Each row was made from one path, in order. Every step used is in the known rows, and no mark comes twice. Write each row's path.
Known rows
zeso -> zanip -> vage: | -.34 | -.22 | -.09 |  .00 |  .19 | -.27 | -.08 |  .26 |  .18 |  .23 |  .23 |  .00 | -.11 |  .15 | -.06 |  .25 |
nulan -> vage: | -.37 |  .05 |  .10 |  .01 |  .11 | -.02 | -.03 |  .31 |  .14 |  .50 |  .06 |  .11 |  .17 |  .21 | -.17 |  .26 |
zanip -> vage: | -.25 | -.15 |  .07 | -.05 |  .06 | -.22 | -.09 |  .23 |  .14 |  .30 |  .20 |  .10 | -.05 |  .12 | -.22 |  .17 |
dibaluz -> vage -> nulan: | -.33 | -.01 |  .32 | -.17 | -.02 | -.19 | -.15 |  .12 | -.17 |  .21 |  .36 | -.15 |  .23 | -.19 | -.26 |  .33 |
saliv -> vage -> nulan -> zeso: | -.37 | -.44 |  .10 |  .02 |  .06 | -.07 | -.06 |  .12 | -.08 |  .45 |  .01 |  .05 |  .47 | -.04 | -.12 |  .40 |
dibaluz -> saliv -> vage -> nulan: | -.39 |  .01 |  .58 | -.03 | -.01 | -.16 | -.03 | -.05 | -.22 |  .54 |  .23 | -.06 |  .23 | -.19 | -.41 |  .38 |
dibaluz -> saliv: | -.42 | -.06 |  .58 | -.05 |  .04 |  .07 | -.18 |  .17 | -.01 |  .23 |  .19 | -.10 |  .16 | -.01 | -.33 |  .35 |
saliv -> dibaluz -> vage -> zanip: | -.12 |  .03 |  .60 | -.21 |  .17 | -.43 | -.10 |  .01 | -.15 |  .40 |  .34 |  .03 |  .11 | -.04 | -.84 |  .33 |
zeso -> zanip: | -.43 | -.24 |  .04 |  .03 |  .23 | -.07 | -.14 |  .27 |  .07 |  .16 |  .15 | -.14 |  .11 |  .02 | -.06 |  .44 |
zanip -> dibaluz -> saliv -> vage: | -.23 | -.18 |  .82 |  .18 |  .01 | -.32 | -.18 |  .04 | -.04 |  .57 |  .12 |  .10 | -.22 |  .00 | -.50 |  .15 |
zanip -> zeso: | -.17 | -.41 | -.05 | -.01 |  .04 |  .01 | -.27 |  .35 |  .14 |  .24 |  .05 | -.03 |  .48 |  .08 | -.11 |  .26 |
vage -> nulan -> zeso -> zanip: | -.42 | -.56 | -.20 | -.13 |  .20 |  .05 | -.20 |  .23 | -.02 |  .07 |  .11 | -.13 |  .51 |  .00 |  .20 |  .45 |
dibaluz -> saliv -> vage -> nulan -> zeso: | -.44 | -.32 |  .47 | -.01 | -.01 |  .01 | -.11 |  .04 | -.13 |  .44 |  .07 | -.01 |  .48 | -.03 | -.22 |  .37 |
nulan -> vage -> saliv -> dibaluz: | -.46 |  .06 |  .55 | -.10 | -.07 | -.25 |  .04 |  .08 |  .03 |  .69 |  .16 |  .14 | -.01 |  .13 | -.47 |  .30 |
zanip -> dibaluz -> vage -> nulan -> zeso: | -.15 | -.51 |  .32 | -.13 | -.03 | -.23 | -.36 |  .16 | -.08 |  .16 |  .20 |  .02 |  .17 | -.03 | -.09 |  .10 |
saliv -> dibaluz -> vage -> nulan -> zeso: | -.25 | -.34 |  .51 | -.23 |  .05 | -.23 | -.22 |  .09 | -.15 |  .28 |  .15 | -.06 |  .41 | -.04 | -.22 |  .33 |
saliv -> dibaluz: | -.22 | -.18 |  .50 | -.09 |  .17 | -.23 | -.12 |  .14 | -.05 |  .40 |  .08 |  .00 |  .10 | -.01 | -.37 |  .37 |
nulan -> zeso -> zanip -> dibaluz -> vage: | -.32 | -.61 |  .28 |  .09 |  .14 | -.23 | -.38 |  .31 |  .14 |  .06 |  .11 | -.04 | -.02 |  .17 |  .00 |  .16 |

Which path is each row?
| -.53 | -.40 |  .30 |  .05 |  .13 | -.04 | -.12 |  .06 | -.09 |  .37 |  .10 | -.11 |  .42 |  .00 | -.06 |  .46 | | dibaluz -> saliv -> vage -> nulan -> zeso -> zanip
| -.42 | -.20 |  .36 | -.10 |  .01 | -.50 |  .00 |  .03 |  .07 |  .43 |  .33 |  .03 | -.29 |  .06 | -.35 |  .28 | | zeso -> zanip -> vage -> saliv -> dibaluz
| -.34 | -.42 |  .34 | -.17 |  .18 | -.29 | -.22 |  .12 | -.11 |  .20 |  .17 | -.16 |  .36 | -.02 | -.06 |  .41 | | saliv -> dibaluz -> vage -> nulan -> zeso -> zanip
| -.10 | -.17 |  .44 | -.15 | -.03 | -.40 | -.28 |  .08 | -.18 |  .26 |  .36 | -.03 | -.07 | -.17 | -.27 |  .11 | | zanip -> dibaluz -> vage -> nulan
| -.28 | -.29 |  .53 |  .03 |  .16 | -.20 | -.32 |  .15 |  .01 |  .20 |  .23 | -.08 | -.18 |  .03 | -.18 |  .21 | | zeso -> zanip -> dibaluz -> saliv
| -.60 | -.53 | -.04 | -.03 | -.05 | -.12 | -.10 |  .22 |  .24 |  .14 |  .20 |  .03 |  .03 |  .22 | -.02 |  .26 | | nulan -> zeso -> zanip -> vage -> saliv
| -.28 | -.04 |  .74 | -.07 |  .08 | -.35 | -.15 |  .14 | -.06 |  .36 |  .19 | -.06 |  .02 | -.02 | -.48 |  .32 | | saliv -> dibaluz -> vage
| -.39 | -.56 | -.20 |  .02 |  .20 | -.10 | -.17 |  .35 |  .28 |  .12 |  .06 |  .04 |  .14 |  .29 |  .13 |  .24 | | nulan -> zeso -> zanip -> vage
| -.09 | -.21 |  .06 | -.13 |  .04 | -.19 | -.24 |  .23 |  .04 |  .23 |  .31 | -.01 |  .50 |  .06 | -.57 |  .23 | | dibaluz -> vage -> zanip -> zeso
| -.18 | -.25 |  .27 | -.10 |  .10 | -.45 | -.27 |  .10 | -.14 |  .18 |  .40 | -.13 | -.12 | -.15 | -.11 |  .20 | | zeso -> zanip -> dibaluz -> vage -> nulan
| -.44 | -.15 |  .65 | -.13 | -.08 | -.25 | -.06 |  .01 | -.09 |  .43 |  .23 | -.01 | -.02 | -.09 | -.52 |  .40 | | vage -> saliv -> dibaluz
| -.55 | -.20 |  .07 | -.04 | -.06 | -.30 | -.02 |  .14 |  .15 |  .24 |  .37 | -.02 | -.22 |  .07 | -.21 |  .27 | | zeso -> zanip -> vage -> saliv
| -.03 | -.34 | -.19 | -.15 |  .13 | -.07 | -.22 |  .22 |  .05 |  .28 |  .19 |  .06 |  .59 |  .06 | -.46 |  .28 | | vage -> zanip -> zeso
| -.18 | -.73 | -.09 | -.09 |  .20 | -.16 | -.33 |  .19 | -.04 |  .13 |  .11 | -.01 |  .21 |  .01 |  .19 |  .25 | | vage -> nulan -> zeso -> zanip -> dibaluz
| -.59 |  .07 |  .25 | -.04 | -.13 | -.04 |  .03 |  .19 |  .11 |  .51 |  .20 |  .10 |  .06 |  .14 | -.33 |  .29 | | nulan -> vage -> saliv
| -.24 | -.22 |  .53 |  .06 |  .11 | -.43 | -.16 | -.06 | -.19 |  .52 |  .28 | -.04 | -.13 | -.15 | -.25 |  .25 | | zeso -> zanip -> dibaluz -> saliv -> vage -> nulan
| -.17 | -.13 | -.05 | -.22 |  .03 | -.27 | -.07 |  .11 | -.05 |  .33 |  .32 |  .06 |  .09 | -.05 | -.15 |  .19 | | zanip -> vage -> nulan
| -.47 | -.54 |  .25 | -.09 |  .01 | -.33 | -.08 |  .12 |  .17 |  .32 |  .16 |  .08 | -.04 |  .22 | -.16 |  .28 | | nulan -> zeso -> zanip -> vage -> saliv -> dibaluz
| -.46 | -.01 |  .71 |  .15 |  .02 | -.11 | -.05 |  .08 | -.03 |  .52 |  .12 | -.02 |  .08 | -.03 | -.48 |  .36 | | dibaluz -> saliv -> vage
| -.20 | -.02 |  .62 | -.24 |  .05 | -.40 | -.14 |  .01 | -.25 |  .38 |  .31 | -.10 |  .16 | -.19 | -.41 |  .34 | | saliv -> dibaluz -> vage -> nulan
| -.22 | -.68 |  .03 |  .10 |  .18 | -.34 | -.20 |  .10 | -.06 |  .42 |  .04 |  .07 |  .12 |  .01 |  .03 |  .26 | | saliv -> vage -> nulan -> zeso -> zanip -> dibaluz
| -.25 | -.20 | -.22 | -.17 |  .16 | -.32 | -.07 |  .14 | -.01 |  .25 |  .34 | -.04 |  .04 | -.02 |  .03 |  .27 | | zeso -> zanip -> vage -> nulan
| -.01 | -.22 |  .29 |  .06 |  .17 | -.48 | -.07 | -.02 | -.10 |  .61 |  .21 |  .25 | -.13 | -.02 | -.75 |  .19 | | saliv -> vage -> zanip -> dibaluz
| -.05 | -.13 | -.29 | -.12 |  .14 | -.08 | -.11 |  .29 |  .15 |  .55 |  .13 |  .22 |  .59 |  .29 | -.41 |  .18 | | nulan -> vage -> zanip -> zeso
